Known rows, with every way that one mark hangs from another:
{lurami {reditud {tigop {soke {zukuz {bizu simolu}}}}}}: [ 12.5   9.1 -32.7 -17.6  22.2  -8.5  10.9  -9.4  44.6 -32.2 -32.8  -8.7
  -0.9   3.8  17.6  19.8   0.7   6.6   7.1]
{zukuz {bizu simolu} {reditud lurami tigop} sinepog soke}: [-16.1  30.3   6.3 -38.0 -22.5 -40.0   2.7 -65.9  -4.1  47.6  56.3 -18.6
  47.6  20.7 -35.8   0.5  37.8 -38.5  33.6]
{simolu {bizu {zukuz {reditud tigop} sinepog soke}}}: [-28.0  -0.5  25.9 -18.4 -25.2   1.3 -16.7  11.1 -45.3  57.6   6.2 -11.1
  10.1  -8.6   5.9  -0.4 -16.1  25.3   1.3]
{tigop reditud}: [ -6.0 -29.6 -11.3  26.2  50.3  62.9  -4.7  48.7   6.5 -56.3 -10.6   8.2
  -1.6 -26.4  27.1  -3.3  -4.4  22.7 -31.8]
{bizu zukuz}: [ -7.6 -12.6  20.5   7.9   2.4  43.1 -12.9  51.6 -19.5 -11.0 -14.4  13.9
 -26.9 -18.7  47.4  -2.3 -40.5   9.8  11.5]
{tigop {soke zukuz}}: [ 30.1 -17.5  -0.5  26.8  10.3  21.9   0.5  28.1  15.5 -46.7 -43.8  34.3
 -32.7  12.2  15.9  -0.2 -10.3  13.9 -30.8]
{tigop {reditud lurami} soke}: [ 52.2 -43.2 -28.0  44.7  44.8  56.0  21.8  34.8  32.7 -61.6  -4.3  20.1
   0.3 -16.9  -3.4  -1.6  20.4  49.5 -29.6]
{zukuz reditud}: [-20.6   2.3  -0.6 -10.1  16.5  46.4 -14.4  12.0 -29.0 -35.7  -9.0   8.6
 -12.4  -2.9  12.8 -19.5 -21.8  -4.8 -21.9]
{simolu {bizu {zukuz reditud sinepog soke}}}: [-39.4  -1.4  31.2 -12.9 -32.6   4.8 -19.0  28.8 -59.3  51.5   4.9   3.0
   0.6  -8.3  15.6  -5.6 -13.0  30.5 -16.5]
{soke {tigop {reditud lurami}} {zukuz bizu sinepog}}: [  5.7 -16.9 -15.9  37.0   4.2 -35.4   9.8  15.0  53.2 -17.0 -22.2   5.7
 -17.0   0.4 -28.5  12.5  16.4   5.8 -29.3]
{simolu {bizu {zukuz reditud sinepog}}}: [-43.1 -11.7  22.8 -10.5 -41.2  14.1  -9.2  41.2 -49.2  32.4   1.8   0.3
 -17.5 -19.3  18.1 -11.8 -21.9  28.7 -12.1]
{simolu {bizu {zukuz {reditud lurami tigop}}}}: [ 10.2 -21.6   3.2  -8.2 -24.5  17.5   6.0  39.6 -25.7  14.8  -8.6 -12.0
  -5.1 -21.0   7.6 -11.4 -38.8  23.9  19.4]
{bizu {zukuz {soke tigop}}}: [ 11.6   8.2  21.0  15.7  19.8  18.8 -20.3  20.8 -19.2  11.6 -18.3   7.5
 -16.9  -0.9  35.5   5.4 -41.4  -3.0   7.0]
{bizu {zukuz reditud soke}}: [-14.8   6.7  28.6 -16.8   8.2  17.9 -29.3   9.7 -51.3  26.3   0.9  10.0
   3.4  -9.0  28.2  -2.7 -23.8  11.3   5.7]
{simolu {bizu zukuz}}: [-10.4 -22.2  17.8  10.7 -27.5  34.0  -0.9  73.7 -34.2   1.5 -18.4   7.6
 -24.5 -19.9  43.9 -11.0 -45.0  21.1  -3.9]
{simolu bizu}: [ -9.6 -15.7   4.2  16.7 -12.5  48.9   1.6  67.7 -19.2 -31.9 -23.3  11.8
 -22.3  -1.4  31.2 -15.1 -36.7   5.3 -28.8]
{bizu simolu}: [ -3.6   5.0  -2.4   3.2  -3.3  31.5   8.1  28.4 -12.5 -48.0  -8.7  -4.2
 -26.2  -7.4  44.6 -17.0 -34.0 -44.2  20.1]
{zukuz {bizu simolu} {reditud lurami} sinepog {soke tigop}}: [-15.3  39.8   2.8 -18.5 -29.0 -50.0   4.8 -56.1 -12.8  38.0  41.9  -9.5
  18.0  24.5 -33.1  -9.9  28.3 -43.0   8.4]
{soke {tigop {reditud lurami}} {zukuz {bizu simolu} sinepog}}: [  7.7 -10.5 -19.2  28.4 -12.7 -55.2  21.2   5.8  47.0 -15.1 -14.9  -8.7
 -19.5  -6.1 -21.2   7.6  16.5 -15.6  -3.5]
{soke tigop zukuz}: [ 23.5   0.4 -10.6  31.3  17.8  -4.3  -5.8  26.2  26.7 -47.5 -67.3   7.6
 -48.9  12.4   6.2  -0.2 -47.0 -21.3 -20.2]
{bizu simolu {zukuz reditud sinepog {soke tigop}}}: [-26.4  28.7  19.3 -23.5 -24.9 -34.9 -13.8 -33.7 -48.8  53.3  16.8 -26.5
  -9.6 -11.4  12.6  -5.7 -15.5 -22.5  37.8]

Rows:
[  6.7  -9.9   6.3 -11.4  -7.7   9.2  -3.3 -15.8  -3.7  32.6  16.3  -8.2
  -0.4 -14.6 -18.4   5.7  -1.8  28.5  29.4]	{bizu {zukuz {reditud lurami {tigop soke}} sinepog}}
[ 26.0 -39.9 -15.1  36.9  37.7  23.2   5.3  31.7  26.3 -51.8 -34.2  23.3
 -12.3 -15.9   9.7   3.6  17.7  50.3 -42.9]	{tigop reditud {soke zukuz}}
[-70.2  20.5  10.5 -32.3 -45.0 -13.4   3.0 -24.1 -29.8  13.5  43.3  -2.6
  -0.7   0.4   7.6 -18.1  25.4 -32.8  -0.4]	{zukuz {bizu simolu} reditud sinepog}
[-19.8 -13.3  20.1  18.4  -9.5   4.9 -10.1  39.4 -30.2  37.5  -6.1  -4.4
  -4.0 -16.1  15.8   2.6 -15.3  35.6 -19.9]	{simolu {bizu {zukuz sinepog {soke {tigop reditud}}}}}
[ 48.8 -40.9 -23.3  32.4   5.9 -10.3  34.0  28.1  40.2 -45.6  -8.4  19.1
   0.1 -14.3  -2.2   0.6  35.2  30.9 -11.6]	{tigop {reditud lurami} {soke {zukuz {bizu simolu}}}}
[ 78.6 -18.8 -25.8  25.3  33.2  46.2  21.8   0.5  53.8 -46.9 -10.9   1.2
   1.1   8.8 -19.6   7.7 -13.8   1.9  24.0]	{reditud lurami {tigop soke}}
[ 25.4  19.1   4.8 -15.2 -14.8 -28.2   2.0 -13.1 -35.2  24.6   5.4 -23.1
  -7.9 -12.9  11.4 -11.4 -32.4 -25.6  54.3]	{bizu simolu {zukuz {reditud lurami} {soke tigop}}}
[-33.5  14.0   9.9  20.3  19.7  -3.6 -13.0 -16.4   7.4  19.1  22.5  11.0
  17.1  18.0  -3.9  12.5  34.4  -3.9 -41.4]	{zukuz bizu sinepog {soke {tigop reditud}}}
[ 38.4   0.8 -11.6  35.8  58.8  28.4  -8.2  13.2  14.2 -29.5 -16.9   3.5
   7.3   7.9  -3.2   2.6 -12.7  -0.5 -24.6]	{zukuz {soke {tigop {reditud lurami}}}}
[ -4.5   2.6  -8.4 -16.3 -14.7  -1.4  13.2 -46.9  21.2  15.5  40.6   3.4
  20.7  14.8 -45.7   1.1  40.9   3.5   1.8]	{zukuz bizu {reditud lurami {tigop soke}} sinepog}
[-16.9  21.7  10.6 -27.9  -2.3 -16.8 -12.3 -54.4   3.2  44.1  46.0   0.5
  50.6  27.6 -43.7   9.6  39.5 -13.2   1.5]	{zukuz bizu {reditud lurami tigop} sinepog soke}
[ 17.4   4.5 -36.4  -8.0  55.4  41.5  -2.3  -3.9  40.1 -43.9 -33.6  -3.4
  -0.7   2.8  16.5  21.7 -11.1  27.1 -10.1]	{lurami {reditud {tigop soke}}}
[ 25.7 -35.5 -16.3  29.4  -5.8 -19.8  29.2  16.1  41.6 -24.5   2.9  17.4
   1.7 -11.3 -16.9   7.2  52.6  35.4 -16.5]	{tigop {reditud lurami} {soke {zukuz {bizu simolu} sinepog}}}
[  7.0   2.0   0.2 -25.5 -34.0 -20.3  12.8 -30.1 -11.6  36.5  27.3 -29.8
  -3.8 -25.8  -6.8  -2.4  -4.6  -3.5  68.1]	{bizu simolu {zukuz {reditud lurami {tigop soke}} sinepog}}
[  0.6  -4.0  -3.9 -11.0  -3.5 -18.6 -12.6  -8.2  20.5  -2.0 -22.1  -3.1
  -2.8   7.4 -40.9   6.9  -0.6   0.0  -1.0]	{soke {zukuz {reditud lurami tigop} sinepog}}
[ 19.1  33.9  -8.0 -13.9 -11.0 -34.1  12.0 -37.0 -14.1   3.9  22.7  -6.6
  13.5  20.4 -12.2 -18.5   1.5 -50.9  18.1]	{zukuz {bizu simolu} {reditud lurami} {soke tigop}}
[  0.9  19.5   4.2 -19.7  19.9   4.3 -23.9 -49.2  -2.7  32.2  23.6  -9.9
  39.6  21.6 -50.8   9.0  17.8  -3.2   2.6]	{zukuz {reditud lurami tigop} sinepog soke}
[ 47.0 -24.4 -27.0  44.4  35.3  -6.9   7.0  35.9  47.9 -54.1 -56.3  -0.9
 -28.9  -8.6 -17.4   4.7 -21.9   8.0 -20.2]	{soke {tigop {reditud lurami}} zukuz}
[ -4.8  11.3 -27.5 -20.5  14.1 -16.4   6.2 -20.1  44.3 -15.5 -21.5 -10.5
   1.0   5.4   8.2  24.9  13.7  10.9   2.0]	{lurami {reditud {tigop {soke {zukuz {bizu simolu} sinepog}}}}}
[ 74.0 -15.6 -22.2  11.5  -0.1 -10.1  33.1  -5.5  60.5 -34.3 -13.8  -3.4
  -0.4  10.7 -20.0   7.7  -2.9 -18.6  41.5]	{reditud lurami {tigop {soke {zukuz {bizu simolu}}}}}
[-48.8  28.9  21.2 -34.8   1.9 -10.1 -22.3 -59.2 -16.0  49.2  41.5  -1.2
  44.9  26.3 -20.7   7.3  35.1 -15.0 -10.5]	{zukuz bizu {reditud tigop} sinepog soke}
[ 24.2   7.7  10.4  -2.7  10.2   1.7 -13.9   0.6 -26.7  20.4  -6.9   0.9
  -5.7  -2.4  -0.4  -5.0 -31.7   6.8  16.3]	{bizu {zukuz {reditud lurami} {soke tigop}}}
[-48.1  38.6  15.6 -43.5 -17.1 -34.3  -7.6 -72.2 -21.7  52.4  49.7 -19.6
  42.1  17.3 -12.4   0.4  33.9 -40.9  20.0]	{zukuz {bizu simolu} {reditud tigop} sinepog soke}
[-46.4  46.8  11.3 -24.5 -23.9 -43.8  -6.1 -61.8 -30.1  41.4  37.7  -8.9
  13.2  23.0 -10.7  -9.9  23.9 -46.6  -3.2]	{zukuz {bizu simolu} reditud sinepog {soke tigop}}
[-12.9  31.4   6.9 -40.0  -0.6 -20.2  -0.7 -52.6 -23.1  19.8  29.7 -17.2
  38.8  12.2   6.9  -8.1   7.2 -48.1  33.0]	{zukuz {bizu simolu} {reditud tigop} soke}
[-38.8   2.2  16.6  -2.1 -41.6 -33.8  -0.6  18.8   8.6  -6.1  -9.9  14.2
 -21.7   9.2  16.5   2.2   8.0 -30.8  -7.9]	{soke {zukuz {bizu simolu} sinepog}}
[ -5.0 -28.1  -7.2  23.1  -1.3 -13.6  17.9   8.1  23.7 -21.3  -0.8  15.8
  -4.3 -12.1   7.3   5.9  47.5  32.9 -29.5]	{tigop reditud {soke {zukuz {bizu simolu} sinepog}}}
